Each row comes from the steps of one path. Every step used is in the known rows, and no mark comes twice. Write the path behind each row, first mark first.
Known rows:
t -> c -> a -> b -> w: 142	-187	-47	173	99	208	-39	36	-104	-87	132	42	-302	-79	-260	285	84	-63	282	-36	150	-2	-156	245	-178	-59	-19	-81	-11	-137	-136	124	-90	94	266	-387	-62	36	-1	-2	-89	35	26	-117	-299	244	85	121	304	17	-153	228	3	218	-132	238	-78	158	-46	1	-42	77	503	-54
t -> c -> a -> b: 114	15	5	197	14	130	-14	-17	-47	-95	-143	94	-173	-83	-143	196	153	-37	188	-41	161	19	-50	296	-140	-48	58	-19	-7	-110	-67	45	-111	74	252	-378	27	19	-29	137	-86	62	-5	-81	-198	179	62	125	229	146	-174	19	19	164	26	220	7	95	-59	103	14	16	304	-68
l -> c: -6	-38	162	55	-9	22	-24	-20	131	3	-93	-39	-17	-36	-48	11	-84	50	18	70	-16	18	-66	-31	-25	5	-60	-116	55	-21	-2	-87	-30	-6	73	-5	-100	19	-106	-100	29	10	50	-50	-279	-69	-24	33	-151	75	2	34	41	42	93	78	-30	-44	9	16	-9	25	-124	50
c -> a -> b -> w -> n: -16	-118	-131	244	79	156	46	33	-167	0	228	-50	-261	-15	-40	247	142	-40	280	-42	134	-110	-84	92	-71	-8	318	-11	-70	-145	-105	159	-114	87	247	-107	6	-6	-46	79	9	-14	-80	-52	-124	116	77	55	131	-129	-283	60	9	167	-119	125	-119	157	25	-62	-43	65	556	-190
w -> c -> l: 46	-61	63	-183	-35	161	96	4	44	-12	-244	7	-223	-25	11	58	148	-8	-43	-250	-124	-63	-55	128	-101	-116	-167	76	54	2	-13	-123	124	4	-15	102	-307	-40	-47	-10	64	31	-13	60	-117	-55	116	-9	-87	106	-128	-33	168	52	19	-121	8	-22	-151	-278	54	-24	-157	-124
b -> w -> c -> t: 13	-276	5	84	-58	127	44	-39	-91	120	103	-20	-297	-98	14	36	221	28	39	-130	-44	-46	-123	-3	-103	-161	-135	-43	28	-52	-33	-27	73	120	115	133	-42	83	28	-328	126	-107	97	39	-1	-3	53	69	14	26	-14	45	121	64	-62	22	3	83	-162	-26	-27	100	72	-22
w -> n -> l -> b: 37	-98	-240	-9	-4	150	130	103	119	-63	137	54	75	-73	256	-154	99	68	23	44	17	-58	112	-11	82	79	330	59	-137	-116	81	-5	-111	-24	39	-62	292	-242	-93	-54	80	-90	139	-128	16	-46	214	14	-69	41	-158	115	184	24	35	29	-60	126	-6	-146	-138	-612	94	-92
w -> n: -99	28	-127	93	2	42	23	73	-22	-5	4	-104	110	-48	211	-10	110	-50	55	-33	14	-130	8	-26	64	38	323	35	0	-72	35	43	-125	30	14	-30	123	19	-57	64	-5	-45	-47	28	-13	20	73	-67	-15	13	-139	-109	-17	-54	17	-59	17	-15	3	-36	20	-67	198	-91
l -> c -> t: -25	-100	157	175	-76	135	-93	34	130	54	-126	-28	-151	-175	-63	4	85	56	93	107	-122	34	-43	-86	-56	-153	94	-64	29	-46	47	-72	89	79	161	16	175	16	-68	-223	137	-107	170	-74	-127	-48	-44	78	-121	51	60	48	121	-71	101	147	16	-49	-69	-19	5	67	-74	122
b -> t -> c -> l: 78	45	-53	-158	14	182	-58	52	-14	-36	-195	80	-307	-31	-50	102	205	-52	-78	-183	-180	-96	96	207	-86	-78	106	70	16	-76	-67	-1	-74	98	43	-308	253	38	17	283	27	-23	84	-70	-397	63	246	-68	31	113	-30	146	86	63	-12	19	55	-61	-96	-252	31	152	-25	-105
z -> a -> b -> t: 76	54	34	257	51	-14	81	56	-120	-145	54	305	79	-18	-132	35	234	-158	-155	12	43	-122	117	40	8	45	196	-24	-18	-181	-212	161	-51	259	331	92	408	-30	98	198	-29	-51	90	15	-95	-66	-24	33	118	71	-473	54	24	87	-16	217	-45	-11	-2	48	96	57	10	-46
z -> a: -38	-77	29	-13	-17	-26	3	8	68	-148	-31	126	113	40	-23	-15	-13	-254	-91	4	49	-2	-88	-3	-20	-24	91	29	5	34	-114	8	-72	99	78	17	130	-40	96	12	-22	-32	167	64	88	-99	-32	-64	127	14	-205	-64	-17	28	12	8	-17	-90	10	-1	60	31	-41	-26
n -> l -> c -> a: 46	-183	60	-161	36	160	115	13	204	-49	-25	14	-253	-75	-102	71	-78	-44	366	157	171	-7	-60	63	-93	15	-25	-77	27	18	89	30	-12	28	70	5	-133	-197	-140	-72	49	-13	270	-73	-220	-6	101	-10	-171	84	-51	67	110	17	38	136	-135	151	-89	-105	-25	-325	-124	1
w -> n -> l: -61	-96	-146	-30	0	94	103	71	70	-27	159	-64	78	-24	138	-140	123	-14	-14	72	64	-135	85	-30	58	79	268	79	-58	-17	118	72	-61	49	-70	-24	97	-168	-61	-6	31	-12	125	-43	22	14	126	-167	-66	-8	-59	-22	-41	5	-51	-129	-82	180	-12	-107	-85	-407	193	-77
b -> w: 13	-136	-98	-58	55	29	-21	20	-76	32	262	-1	-116	18	-82	59	-73	-28	28	-32	43	-40	-39	3	-79	-17	-28	-39	-21	-18	-38	44	-45	11	33	-100	-94	51	30	-76	11	-11	-12	-23	-115	-42	-31	42	42	-142	46	84	27	87	-145	34	-79	3	-33	-27	-54	78	191	-53
t -> c: 57	4	-79	55	41	72	-74	-4	54	1	46	-33	-2	-36	-43	33	90	-56	-46	-57	-109	-20	-26	152	-106	-51	-45	16	-38	-43	4	-4	-60	-12	15	-353	32	123	-31	48	-70	43	94	-41	-181	105	115	5	177	68	33	-9	5	39	64	44	21	-21	-46	6	53	-44	77	43
w -> c -> a -> b -> t: 89	39	159	264	20	95	82	-67	-174	-34	-93	118	-310	-75	-32	244	274	-18	260	-97	136	-82	87	179	-51	-67	-27	20	23	-64	-62	168	79	201	335	207	88	-62	-70	156	66	-71	75	12	-68	96	118	155	-90	102	-360	51	74	152	-34	135	-13	198	-132	21	53	62	-120	-81
b -> w -> c: 30	-291	2	-13	27	35	79	-86	-69	74	181	-47	-179	-9	-28	21	90	-5	28	-174	34	-80	-119	27	-58	-22	-312	-1	66	-23	12	67	128	-24	37	88	-315	100	-66	-192	78	22	35	93	-122	-53	29	86	39	-74	-25	83	57	110	-135	-77	-106	-20	-173	-53	25	51	63	-18
a -> b -> t -> c -> w -> n: 46	21	-126	352	-136	163	-64	24	-94	-49	133	16	-240	-95	48	114	232	95	-24	21	-29	-237	225	88	-74	-87	258	0	77	-198	-99	149	-230	125	262	-277	367	95	6	303	88	-41	-129	-106	-303	128	356	-21	50	218	-294	85	-24	87	2	160	64	-2	-65	197	39	60	277	-156
a -> b -> w: 156	-68	-50	240	95	103	-57	43	-155	-26	164	93	-101	-96	-277	48	36	62	-18	-24	34	25	-21	-11	-70	78	-34	-54	-37	-144	-199	63	-3	-15	154	-60	-96	-1	27	-86	42	29	-211	-55	-134	54	-13	95	149	-158	-129	133	-33	183	-94	196	-104	-21	-23	29	-42	105	365	6
n -> l: 64	-105	-35	-68	28	94	149	73	59	-35	138	40	20	-7	13	-149	-18	-14	-42	68	67	4	51	-3	-5	67	62	-24	-6	27	94	79	-11	17	-5	0	-43	-183	-34	-94	44	-27	64	-23	-8	13	80	-158	-22	-6	42	32	-36	28	-127	-13	-134	142	-44	-125	-2	-377	-13	72
z -> a -> b: 78	19	36	178	17	13	12	16	-16	-147	12	133	153	-49	-185	-9	78	-197	-128	25	31	-7	-104	27	2	31	72	21	-47	-58	-168	83	-77	120	242	-44	70	-60	53	43	-27	55	-37	13	63	-71	-55	6	218	89	-384	-4	-29	98	15	96	-101	-22	26	-7	78	4	180	-55
l -> c -> a -> b -> w -> n: 5	-185	-33	248	58	176	-22	33	-40	-11	75	-86	-304	-84	-130	244	133	-47	346	-33	196	-111	-156	73	-124	20	252	-25	-4	-129	-133	74	-100	88	208	-102	-115	-10	-162	-31	36	-2	-50	-115	-422	89	115	141	-45	-71	-297	138	98	178	-44	239	-111	121	-69	-30	-57	95	403	-123

Which path is each row?
105	-212	-224	-118	91	187	66	78	76	-8	303	169	-135	-19	-25	-102	-71	50	82	14	61	63	64	-39	-58	82	1	2	-110	-149	2	42	-25	0	67	-16	72	-153	-13	-207	66	-36	108	-129	-80	-32	115	53	100	-115	-62	280	215	104	-180	144	-160	140	-63	-222	-103	-417	49	5 : n -> l -> b -> w
74	-186	52	-212	-149	236	86	-2	120	24	175	-15	-218	-88	-98	-11	-129	38	109	226	42	25	73	-74	-130	-14	-164	-92	5	-16	20	-14	26	-21	56	-8	-201	-132	-106	-87	45	-27	-16	-164	-175	-125	224	-119	-204	101	-70	134	-33	56	45	54	-64	34	-144	88	-66	-308	-149	43 : n -> l -> c -> w
-8	-112	-145	306	68	97	24	20	-144	10	261	-41	-97	-27	-62	27	154	20	-23	-75	50	-170	-75	-38	-43	84	208	-14	-13	-133	-109	126	-107	19	133	-124	-30	-25	-34	-19	3	1	-172	-71	-178	61	67	33	127	-113	-175	83	28	184	-147	114	-118	50	34	-19	-49	72	489	-111 : a -> b -> w -> n
127	34	-138	-193	-21	240	-12	47	120	-30	-180	119	-296	-103	123	35	146	160	33	-118	-130	3	6	209	-152	-30	82	100	-70	-44	-94	-153	-48	8	103	-359	123	1	-54	72	13	72	43	-106	-292	63	215	132	141	135	-89	66	213	101	99	87	57	-63	-107	-272	-47	-221	-26	-94 : t -> c -> l -> b
120	40	-5	322	35	9	0	39	-69	-230	-19	240	69	-50	-92	79	239	-184	-184	33	-3	-100	16	184	-4	-49	145	-40	13	-139	-173	108	-113	209	274	-278	421	29	113	164	-30	-75	146	-15	-241	48	27	83	224	165	-413	111	-16	111	-14	138	-3	-62	-8	9	90	21	129	7 : z -> a -> b -> t -> c
58	-228	-99	233	55	237	42	84	73	13	317	-33	-83	-101	-126	-95	38	29	40	62	59	-118	56	33	-16	136	184	-52	-35	-102	-30	145	-67	6	115	-93	-208	-182	-182	-159	34	-9	-15	-159	-403	1	113	-37	-135	-36	-244	133	17	183	-134	195	-178	123	-43	-181	-96	-319	372	-4 : a -> b -> w -> n -> l -> c
5	-101	-8	-4	58	76	-36	-2	-65	-37	-46	87	-287	-3	15	244	125	-126	302	6	120	-66	81	221	-34	-70	186	1	39	-80	-9	62	-62	191	247	-281	356	93	42	253	20	-54	256	-4	-204	171	182	56	77	123	-131	131	108	18	-19	28	65	101	-67	36	83	35	-38	-11 : b -> t -> c -> a
16	-139	-284	-144	41	195	7	88	3	40	-5	17	-328	-68	167	40	188	52	64	-179	-127	-140	-27	33	-51	68	325	89	-69	-175	-98	-69	-39	9	67	-149	100	0	-105	84	59	-15	-7	-77	-225	-48	211	59	38	-121	-218	171	228	129	-124	83	-32	-16	-53	-380	-114	-120	238	-172 : c -> l -> b -> w -> n
0	-127	-203	-125	-143	190	103	25	26	10	225	-52	-123	-15	111	-7	20	6	-12	124	36	-140	196	-145	27	-67	210	74	-26	-63	97	55	-82	37	-5	-55	52	-177	-63	7	68	-56	-113	-53	76	23	314	-184	-120	40	-171	-52	-72	7	13	-90	-68	110	-49	36	-15	-380	148	-126 : c -> w -> n -> l
123	40	-8	61	3	72	-102	82	-23	-11	-25	168	-133	-56	153	33	130	87	22	-107	4	-16	146	205	-56	-24	84	-1	-27	-192	-38	-27	-164	103	151	-249	444	94	-20	162	17	-74	232	-67	-289	45	150	170	92	141	-67	163	277	39	45	101	126	-25	-67	-62	46	-94	-153	33 : l -> b -> t -> c
101	-213	26	320	-37	236	109	-57	-112	27	128	-10	-269	-182	-141	86	266	103	19	-141	-21	72	-122	-2	-38	-105	-116	-27	1	-144	-134	63	139	107	265	128	-32	2	22	-308	234	-67	-53	-26	-30	79	14	102	167	-80	-187	84	82	234	-29	195	-106	38	-168	35	-1	113	249	-51 : a -> b -> w -> c -> t
21	42	21	36	4	37	-23	54	30	-61	18	81	-95	-54	45	27	160	-43	-2	-34	-30	-58	137	230	-27	-58	81	-22	49	-70	6	43	-89	124	90	-264	353	106	30	226	16	-31	191	-2	-305	99	85	41	12	87	21	103	66	31	28	23	73	-11	-2	18	23	60	-89	14 : b -> t -> c
53	-186	-29	-253	-30	199	62	13	-36	64	-17	-6	-380	-24	-74	73	134	-29	8	-251	-64	-74	-103	98	-161	-61	-249	84	44	-26	-83	14	154	13	22	110	-351	24	-31	-79	96	27	-90	41	-227	-72	138	43	-8	-71	-48	109	159	170	-142	-53	-65	31	-242	-306	7	79	37	-162 : b -> w -> c -> l
-46	-140	-47	49	-59	160	109	48	176	14	82	-111	35	-101	136	-138	-26	-5	64	103	63	-105	-10	-80	-20	97	200	-20	-50	104	115	2	-58	-36	8	2	-51	-138	-216	-83	40	-65	158	-98	-226	-131	135	-102	-218	31	-71	-37	32	2	27	-36	-140	105	-63	-156	-86	-397	70	0 : w -> n -> l -> c
48	-149	29	-93	18	75	57	63	186	1	44	8	-13	-102	-103	-79	-105	18	77	131	33	-19	17	-40	-37	31	-72	-59	-11	78	72	-15	74	-43	56	-44	-165	-183	-106	-160	62	21	160	-80	-248	-6	83	-41	-180	61	13	80	-20	14	-11	76	-166	103	-70	-116	-39	-362	-124	58 : n -> l -> c
8	-310	-222	181	17	103	118	107	-78	-140	331	104	114	14	-97	-75	169	-268	-153	-3	111	-125	-62	11	-21	79	352	14	-43	-135	-85	201	-86	72	155	-112	108	-176	-13	-44	29	-20	48	-78	-66	-74	106	-94	272	-119	-436	91	-36	183	-227	84	-235	96	16	-148	-36	-267	472	-134 : z -> a -> b -> w -> n -> l
77	-110	-269	23	42	168	47	124	90	-8	204	121	-39	-83	314	-136	253	53	-20	44	6	-123	209	184	17	7	343	33	12	-199	23	57	-158	184	122	-300	574	-88	-102	212	90	-48	321	-184	-259	60	318	-28	55	121	-176	171	217	-2	-56	56	1	150	-33	-178	-54	-584	58	10 : w -> n -> l -> b -> t -> c
103	-344	-137	-48	-39	320	131	92	68	43	199	57	-298	-176	60	-79	171	138	103	-82	-35	42	-24	-15	3	-116	-102	-71	-34	-126	78	-60	74	125	225	107	133	-121	-62	-389	196	-113	279	-58	73	-30	119	100	104	0	-82	228	314	147	-147	143	-78	138	-257	-124	-49	-464	-30	40 : n -> l -> b -> w -> c -> t
91	-112	-145	-122	105	223	52	80	124	-72	26	200	-338	-67	80	132	108	-34	296	43	162	62	135	256	-87	-92	186	-10	-36	-97	49	45	-101	171	252	-273	487	-126	-38	200	49	-73	434	-163	-175	144	273	144	68	105	-138	269	270	78	-54	219	-45	210	-101	-73	13	-494	-119	19 : n -> l -> b -> t -> c -> a
120	-357	-153	-117	65	135	190	34	70	48	248	24	-211	-58	48	-92	55	71	58	-98	74	67	-24	100	-103	44	-201	-26	-11	-103	36	3	115	28	142	106	-204	-90	-49	-308	95	-56	148	-76	-63	-30	95	153	24	-80	-104	197	249	150	-175	62	-132	143	-196	-146	-114	-422	-110	24 : n -> l -> b -> w -> c
81	-98	-4	8	65	265	93	16	-130	27	-41	19	-333	-50	-193	106	193	44	-63	-245	-115	-13	-176	99	-112	-3	-145	37	15	-63	-151	19	134	38	135	55	-420	-46	-58	-116	90	56	-212	-9	-284	47	146	73	46	-44	-212	144	120	238	-136	138	-103	-1	-200	-248	-14	140	155	-200 : a -> b -> w -> c -> l
-20	-121	-258	-87	-86	224	45	74	140	15	217	-75	-65	-20	192	26	105	92	2	129	19	-169	64	94	-94	-26	172	68	35	-43	65	66	-137	6	21	-418	146	-93	-59	25	-20	-4	83	-64	-119	56	316	-195	29	249	-97	-30	-121	55	5	-63	-14	124	-133	116	-66	-379	249	-112 : t -> c -> w -> n -> l
38	-182	-149	249	86	172	-51	21	-67	-53	143	-138	-262	-38	-38	241	253	-63	255	-76	178	-124	-154	239	-85	-69	293	32	-37	-186	-91	113	-170	79	255	-432	68	54	-90	64	28	44	23	-52	-351	239	143	52	266	-23	-244	82	20	239	-75	147	-118	176	-67	12	-34	6	649	-106 : t -> c -> a -> b -> w -> n
162	88	10	327	42	54	-2	43	-141	-61	18	144	-82	-23	-115	81	192	73	-69	9	3	-29	167	222	-3	1	127	-83	28	-149	-119	147	-120	99	263	-335	306	20	15	173	-6	-13	-3	-35	-306	147	118	86	105	124	-202	88	6	104	-10	177	55	-24	-38	-4	88	71	131	26 : a -> b -> t -> c
69	57	-81	-179	11	169	-25	28	61	-14	-185	-15	-190	-30	-17	94	178	15	-57	-180	-116	-37	-81	168	-123	-64	24	81	62	-11	-21	-38	-1	-25	-30	-383	4	8	2	103	-48	70	55	-49	-350	26	175	-41	180	151	13	65	23	68	11	28	12	-77	-85	-226	20	16	98	-124 : t -> c -> l
